Every row comes from one small tree of marks. Brackets hold a mark, then the marks that hang from it, in the order of their numbers. Every link used is in the known rows. Which tree was each row made from?
Known rows
[K339 K287]: [ -1.0  -2.1   3.8  -9.1   1.3   1.3 -11.5   0.0  12.8  12.9  -1.4  -7.5
  -2.6  -7.5  -0.4  -3.8   4.0   6.2  -3.3   8.6   0.5   6.0  -4.9   2.4
   4.4]
[K259 [K994 [K287 K339 K980]]]: [  5.2  -0.7   8.9  17.2  14.0  -3.2  -6.4  -2.6   9.4  -5.1  -5.6  15.7
  -9.4  -6.5 -12.7 -15.8 -11.6   4.2  12.2 -12.6  -9.4 -23.1 -25.0  17.0
 -23.2]
[K287 K339 K980]: [ -1.4  -6.0   3.2  -3.1  -7.2  -0.8  -4.9  -8.4   5.7  -4.2   7.8  12.4
  -8.7   7.8  -3.3  -1.9  -8.4   1.2  -4.4   8.6  -2.6 -12.7 -26.5   1.3
 -14.3]
[K287 K832]: [  5.6  -7.2  -1.3  -6.4  -7.3  -6.6 -11.4  -1.6  -7.6  -4.0   0.0  -0.6
  -5.6  -3.1   9.7 -11.7  -3.1  -9.9  -5.9 -11.3  -8.5  -9.6 -14.7  -6.5
   4.1]
[K980 K287]: [ -7.4  13.1   4.3  10.3   5.8   5.9  -3.5  -6.7   6.5  -3.2   4.7  -6.8
 -12.3   9.9   3.4   5.5   0.6  -3.6  -2.5  -2.7 -14.4  -3.7 -14.8   8.3
  -9.7]
[K257 [K719 [K339 [K287 K980 K994] K820] K832]]: [ -5.5 -44.6 -12.8 -50.3   3.6 -15.9 -50.4  24.4  -6.1  12.2  14.9  -8.8
 -16.5  -5.5  -8.5  18.1  -1.7  -4.7 -39.6  18.2   3.0   6.0 -27.6   9.4
  12.0]
[K832 K287 [K820 K339]]: [-10.7 -29.6   8.2 -26.4   3.3  -4.1 -37.1  14.9   5.4  11.3  13.7   2.8
  -0.8  -6.5  17.2  10.7 -15.4  15.5 -33.9  12.6  -8.0 -14.3  -9.5   7.3
  16.1]
[K259 [K994 [K287 K339 [K832 K820] K980]]]: [  8.8 -19.7   6.3   1.0   2.7 -13.8 -35.0  -0.9  -4.2  -6.5  -1.5  22.2
  -9.1 -11.3  -0.9 -29.9 -24.3  -0.1  -9.4 -18.6 -22.6 -42.6 -40.2  10.7
 -16.9]
[K287 [K832 [K820 K339]] K980 K994]: [ -1.7 -35.3   5.7 -20.2 -23.9  -8.9 -54.9   5.6  -3.9  -2.6  12.9  24.2
   7.7  -1.1  18.9  -0.3 -17.2  -2.8 -26.2   1.6 -14.5 -19.5 -19.5   4.7
   6.7]
[K259 [K994 [K287 [K339 [K719 K832]]]]]: [  0.8 -10.8  13.0  -4.8  32.4 -20.9 -12.0  19.6  -0.8  10.6 -16.9  -4.0
  -8.6 -17.2  -9.2  -3.8  -5.4  -6.4 -16.7 -10.8   5.9  -2.6 -28.5   1.3
 -12.2]
[K980 [K287 [K339 [K719 K257] [K820 K832]] K994]]: [-16.0 -11.9  23.1 -14.8 -10.4  -6.7 -43.6  25.9   3.5   3.4  -0.7   6.3
  16.1   6.7 -10.9  27.4 -12.7  -4.7 -59.6  21.6  -3.0 -13.7 -43.2  15.5
 -13.5]
[K257 [K719 [K339 K287]]]: [-11.6 -18.4  -6.6 -37.0  16.7  -6.6 -23.0   9.9  -0.2   8.4   5.7 -21.5
 -22.3 -16.0  -4.7   1.3   2.9  -6.0 -22.4   4.7   7.0   3.8 -20.5  -1.5
  18.2]
[K339 K287 K719]: [ -1.6   0.1  11.3 -20.9   5.4  -5.5 -17.7  10.1  16.7  23.0  -7.2  -8.0
  10.6  -9.2   0.1   8.1  10.5  -5.4 -17.6  15.9   5.5  14.9 -10.8  -3.2
  -1.5]
[K820 K339 [K832 [K287 K980 K994] [K719 K257]]]: [ -5.5 -43.1  22.7 -19.4  -2.3   7.2 -63.3  33.8  -4.1   4.4  17.4  24.4
   8.9 -10.6  -1.5  13.7   9.1  -5.7 -50.7  14.2   5.6  -9.4 -21.6  11.2
  18.7]
[K339 [K287 K832 K980 K994]]: [ 10.3 -16.9   4.2  -9.6 -23.1   2.2 -35.8  -1.6   2.5   0.9   5.5  13.4
   0.7  -7.6   9.5 -14.3   4.3  -6.8   1.0   3.0 -11.1  -4.7 -22.5   4.7
   2.3]
[K820 K339 [K832 [K287 K980] K719]]: [ -4.9 -39.8  20.9 -27.3   9.5  -5.9 -54.3  20.4  15.5  19.7  17.1  11.8
  -4.0   8.5   8.9  18.8  -2.1  -5.4 -46.2   7.4  -5.3  -8.2 -24.4   5.8
  12.0]
[K832 [K287 [K339 K719] K980 K994] K820]: [ -1.4 -31.1  19.1 -24.8 -15.7  -2.1 -41.3  17.1  -7.3   2.3  14.5  31.8
  13.9  -3.8   9.6   3.0  -7.3   0.1 -29.3  33.3  -9.5 -11.5 -37.4   5.7
  -3.9]
[K820 [K339 [K719 K257]] [K832 [K287 K994]]]: [-11.3 -31.9  23.4 -28.8   1.8   0.7 -51.7  42.1   4.0  10.2   0.0   6.8
  15.8 -13.6   8.5  28.7   4.3  -3.2 -52.9  15.1  17.1  -0.9 -13.0  10.3
  20.4]
[K832 [K287 K980 K994] [K719 K257 K339] K820]: [ -7.7 -41.9  13.1 -24.3  -3.6   9.1 -59.4  29.8 -29.6  -7.4  29.6  30.2
   4.2 -26.9  -3.8   1.4   9.0 -18.9 -49.4  29.2  -6.2  -8.4 -26.9   2.9
  16.6]
[K257 [K719 [K339 K287 K820]]]: [-11.5 -24.6  -7.3 -46.3   9.5 -13.3 -30.0  16.8   4.4  14.7   7.7 -21.8
 -12.0 -10.8  -9.1  14.5  -7.9  -0.2 -37.3  14.9  -0.9  -0.6 -23.0   3.9
  11.8]
[K339 [K287 K980] K719 K820]: [  2.7  -6.5   7.0 -31.7  -5.9  -8.6 -31.3  10.3  28.3  28.7   1.3   1.1
  19.0   6.8  -7.4  25.5   2.7  -2.7 -30.8  28.9  -4.5   5.0 -18.1   7.2
 -19.4]
[K259 [K994 [K287 [K339 K719]]]]: [ -0.3   2.1  20.4   4.4  24.0 -12.7  -6.6  12.2   7.9   4.5 -16.4   4.7
   3.0 -18.8  -9.5  -7.2  -7.9  -5.5  -4.4  -8.2  -2.4 -10.0 -27.0   6.2
 -15.7]
[K339 [K719 K257] [K820 [K832 [K287 K980 K994]]]]: [  5.0 -29.4  13.8 -28.5 -12.3   2.6 -52.5  36.0   3.5  11.5   6.1  20.1
  26.2   4.1  -5.3  32.3   5.0  -3.4 -50.8  25.8   5.5  -9.6 -18.5  19.9
  -3.1]
[K820 [K339 K287] K832]: [-13.2 -23.7  14.3 -28.8   5.8 -12.2 -42.4  12.1  31.3  27.8  -4.1 -13.6
  -2.8   4.5   8.6  16.5 -13.3  11.5 -34.9   2.8   8.5   1.5  -8.0  10.4
  14.8]
[K257 K719]: [  0.1  -7.8 -11.0 -11.1   7.9   0.1   0.3   4.9 -12.1  -3.3   1.2  -7.7
  -8.3  -5.4  -8.0  -5.5   5.4  -0.5  -5.5  -8.5   6.4  -7.7  -6.7  -4.3
   8.6]
[K980 [K287 K832 K994]]: [ -0.5  -0.7   7.5   9.3 -14.0   2.3 -23.3  -1.6 -10.0 -14.4   6.9   5.3
  -7.4  -1.0  14.2  -9.4  -1.0 -13.3  -0.7  -9.0 -26.2  -9.4 -29.2   6.6
   1.4]
[K994 [K287 [K339 [K719 K832] K820] K980]]: [  0.4 -18.1   3.6 -23.8  12.6 -24.8 -33.9  19.3   5.5  12.4  -4.2   3.8
   6.6   8.9 -13.1  14.4  -9.3  -4.2 -33.1   7.7  -8.4 -13.0 -40.6   1.3
 -22.5]

Write each row's tree
[ -7.9 -10.0  20.3  -9.5  -9.9  -7.8 -13.1  13.5  -5.9  -1.5  -3.9  15.1
  13.6  -9.9   0.8   2.9  -3.5  -7.7 -12.9  18.6   2.5   5.8 -25.3  -4.0
  -2.8]
[K287 [K339 K719] K994]
[ -2.9 -12.2   8.1 -14.7  23.0 -20.3 -20.8  20.4  -6.6   6.2 -12.9  -6.4
  -1.0  -8.2  -5.1  -4.7  -2.7  -8.4 -19.7  -5.5   0.5  -4.0 -33.7  -9.5
  -5.0]
[K994 [K287 [K339 [K719 K832]]]]
[ -9.3 -29.7  12.6 -29.2  -8.5   0.7 -56.0  25.9  -4.2   7.0  19.5  14.7
  11.8 -24.1 -19.4  13.9   9.3 -17.4 -48.9  36.4  -3.7   4.6 -28.6   6.1
   3.3]
[K832 [K719 K257 [K339 [K287 K980 K994] K820]]]
[ -5.0 -40.4   8.0 -24.0 -14.4  -2.7 -64.8  21.0 -36.1 -14.0  21.6  28.2
   5.5 -26.4  -2.5 -11.2   2.4 -32.6 -51.6  10.4  -8.6 -14.7 -34.0  -9.3
  13.3]
[K287 [K832 [K719 K257 K339] K820] K980 K994]
[ -3.9 -51.4  -1.2 -47.3  -2.0 -10.0 -56.0  31.0  -2.8   4.3  20.7   5.5
  -9.1   8.9   3.0  25.6 -12.4  -2.9 -43.4  12.6  -6.8 -13.2 -31.9  22.0
  15.5]
[K257 [K719 [K339 [K820 [K832 [K287 K980 K994]]]]]]
[ -1.4 -20.9  14.1 -25.8   1.7   0.9 -36.0  22.4   5.5   8.0   4.0  12.1
   1.2   1.9  -3.7  16.6   2.4  -3.4 -49.7  18.0  14.8 -15.1 -37.8   6.3
  -8.2]
[K820 [K832 [K287 [K339 [K719 K257]] K980]]]
[ -1.8 -21.2   2.8 -21.5   1.3  -3.3 -39.9  11.9 -20.0  -9.4  16.7  11.3
 -10.6 -18.6  -7.6  -3.8  11.0 -37.1 -44.4   1.7  -1.3  -8.7 -35.6 -16.6
   2.9]
[K287 [K832 [K719 K257 K339]] K980]
[  1.0  -3.1   2.8 -27.9  -6.4   1.6 -32.3  16.7  18.2  20.6   0.1   2.2
  22.3  -5.6 -19.3  25.4  12.0  -3.6 -43.1  30.9   9.5  -0.8 -16.2   6.7
 -19.2]
[K339 [K287 K980] [K719 K257] K820]
[  0.2  -0.1  13.5  16.6  19.1  -6.0  -0.7   3.6   3.2  -4.8 -11.4   3.5
  -9.0 -16.6 -10.1 -19.6 -14.2   6.2   9.6 -15.2  -8.4 -18.3 -21.4  12.9
 -11.6]
[K259 [K994 [K287 K339]]]
[ -2.1 -15.1  -3.9 -28.8   7.8 -11.3 -20.0  29.3  -9.7  13.8  -4.0  -8.5
  13.0  -6.5 -16.2  27.6   7.7  -7.1 -55.0  16.6  17.2   5.0  -7.5  -3.8
  -7.9]
[K339 [K719 K257 K832] K820]
[ -0.5 -25.4  13.6 -38.0   3.9 -16.0 -37.3  30.0  16.6  26.3   0.6  -2.8
  15.0  12.2   5.6  32.9  -8.2   1.1 -48.8  17.9  -4.5  -3.0 -17.8  11.6
   1.6]
[K339 K719 [K820 [K832 K287]]]
[ -1.9 -12.8   9.1   2.3 -19.3   2.1 -12.8  -2.1  -3.2 -11.4   8.1  25.2
   0.7   2.1  -1.9  -4.6  -7.8   1.0   4.1  12.7  -3.5  -7.3 -24.2   6.9
  -8.7]
[K287 K339 K980 K994]
[ -7.1 -46.0  21.5 -22.4  -8.1   0.0 -60.7  21.1  -6.9   6.5  26.9  32.5
  12.2 -11.1  10.3   4.9  -1.6  -1.2 -37.3  25.0 -17.7 -10.2 -22.6   6.1
  17.0]
[K832 [K287 K980 K994] K719 [K820 K339]]
[ -4.5 -32.5  17.7 -19.2 -13.9   3.6 -62.8  17.4  -4.0   3.1  14.1  17.6
   6.0 -30.0  -3.4  -7.6  13.6 -16.6 -42.3  10.9  -0.7  -6.4 -32.7  -4.8
  12.8]
[K820 [K339 [K287 [K832 [K719 K257]] K980 K994]]]
[  4.6 -16.9  11.5  -2.1   2.1 -10.8 -36.8   2.5 -13.5  -8.0   4.7  19.3
  -3.5 -10.2  -6.1 -31.6  -2.8 -20.3 -12.1 -13.8 -27.9 -28.9 -55.8 -12.0
  -7.2]
[K994 [K287 K339 [K832 K719] K980]]
[-14.0  -6.1  13.9 -27.7   9.6  -1.2 -33.1  21.4  18.1  19.6  -5.3 -11.2
  12.2 -22.4  -4.8  20.1  10.4  -1.4 -45.0  18.4  20.8   7.2  -9.0  -2.1
   5.3]
[K820 [K339 K287 [K719 K257]]]
[  9.3  -8.3  -2.1 -15.4 -11.6  -1.8 -30.1  -7.3  10.8   8.2   4.8   1.2
  -8.5  -1.4   7.0 -11.3   3.6  -5.8  -7.0  -0.5  -9.6  -8.2 -24.2  -1.0
  -4.2]
[K339 [K287 K832 K980]]
[  0.9 -29.6   1.5 -30.7  -6.0   1.1 -56.0  26.2 -10.3  15.4   1.2  13.0
  15.8 -17.3  -8.2   6.8  15.9  -6.3 -47.2  25.5  18.4   5.2 -14.2   3.6
   0.6]
[K339 [K287 K980 K994] [K719 K257 [K832 K820]]]
[  0.6 -33.6  -4.9 -25.5   8.0  -6.7 -30.3  17.6 -16.0  11.0  11.5  -0.2
 -11.3  -3.1  11.2  -0.7  -4.3   9.6 -31.8   9.3  -2.6  -5.6  -8.9   2.6
  14.5]
[K719 [K832 K287 K820]]
[  0.1 -29.0   7.7 -17.4  -6.7 -12.9 -38.2   7.9 -23.6   4.1   9.5  12.7
   6.2 -13.2   4.2 -20.8  -5.5 -17.1 -37.2  -0.2 -20.3 -14.6 -24.9 -16.4
  11.4]
[K287 [K832 K719 K820]]
[ -0.1 -21.0   7.8 -25.2  -7.2  -4.3 -44.7  17.5  -9.9  12.7   7.7  -0.8
  10.1 -26.0 -16.2  -8.2   8.3 -11.1 -51.9  16.3  -9.3 -10.7 -30.0  -8.6
   5.5]
[K339 [K287 [K832 [K719 K257]]] K820]
[ -1.2 -28.7  19.6 -21.1  -9.2   4.4 -44.2  28.7  -2.7  -0.7   5.2  23.9
  10.9  -3.4  -1.6  13.7   4.2  -4.1 -41.8  22.5  13.7 -12.6 -37.5  11.8
  -1.2]
[K820 [K832 [K287 [K339 [K719 K257]] K980 K994]]]
[-13.3 -27.6  17.7 -17.5  10.3  -4.9 -43.4  26.0  -0.1  11.7   2.0   2.5
   7.8 -10.2  -9.6  14.0   0.3  -7.9 -58.5   0.6  14.0  -5.3 -10.6  -2.9
  16.3]
[K820 K339 [K832 [K719 K257]]]
[  2.9 -18.2   9.6   0.2   6.9 -16.3 -28.7   4.3 -10.7  -5.7  -5.8  10.7
  -7.5 -21.9   2.8 -35.1 -27.4   3.7 -11.1 -21.1 -22.4 -38.4 -35.9   6.6
  -5.2]
[K259 [K994 [K287 K339 [K832 K820]]]]
[ -3.0 -26.6  14.7 -21.4 -14.8   7.7 -43.0  25.1 -17.1  -4.7  13.5  33.1
  16.8 -17.4  -2.5   2.2   1.9  -1.0 -41.1  34.2   3.3 -17.3 -35.8   5.3
  -2.9]
[K832 [K287 [K339 [K719 K257]] K980 K994] K820]
[-13.9 -13.7  19.9 -23.7  -3.5   3.5 -40.1  27.6  10.6  12.9  -5.6   1.4
  21.1 -29.0  -3.6  16.7  11.7  -3.8 -37.0  22.2  19.4  11.1  -9.0   3.1
  11.7]
[K820 [K339 [K287 K994] [K719 K257]]]
[ -4.9 -48.8  -3.6 -36.8   0.6 -12.1 -28.3  28.0 -26.0   0.4  13.9  -0.4
 -14.8  -9.3  -4.6   2.1 -10.0  13.5 -35.4  18.3  -2.2 -11.6 -38.2   4.7
  16.3]
[K257 [K719 [K832 [K287 [K339 K820] K994]]]]
[  5.8 -12.2   9.7   1.0   9.9  -9.2 -30.8  10.1 -17.7  -3.8  -2.4   6.0
   5.4 -18.2  -1.9 -28.5   5.8 -21.1  -7.7 -22.4 -25.3 -17.4 -29.8 -13.2
   9.6]
[K994 [K287 [K832 K719]]]
[  3.8 -29.4   9.5 -17.8  -0.5   2.5 -39.8  11.0  -9.4   9.3  22.8  23.9
   3.8  -5.1   1.8  -5.4   5.1  -5.1 -30.4  19.4 -18.8 -13.0 -20.7   0.2
   4.2]
[K832 [K287 K980] K719 K820]
[ -5.2 -16.7   2.6 -21.7  16.5 -16.1 -30.0  32.8 -11.0   6.5 -11.0  -5.2
  11.4 -13.6 -22.9  10.0  -2.6  -2.9 -47.1   6.8   4.7 -15.1 -34.6  -3.4
 -11.2]
[K994 [K287 [K339 [K719 K257 K832] K820]]]
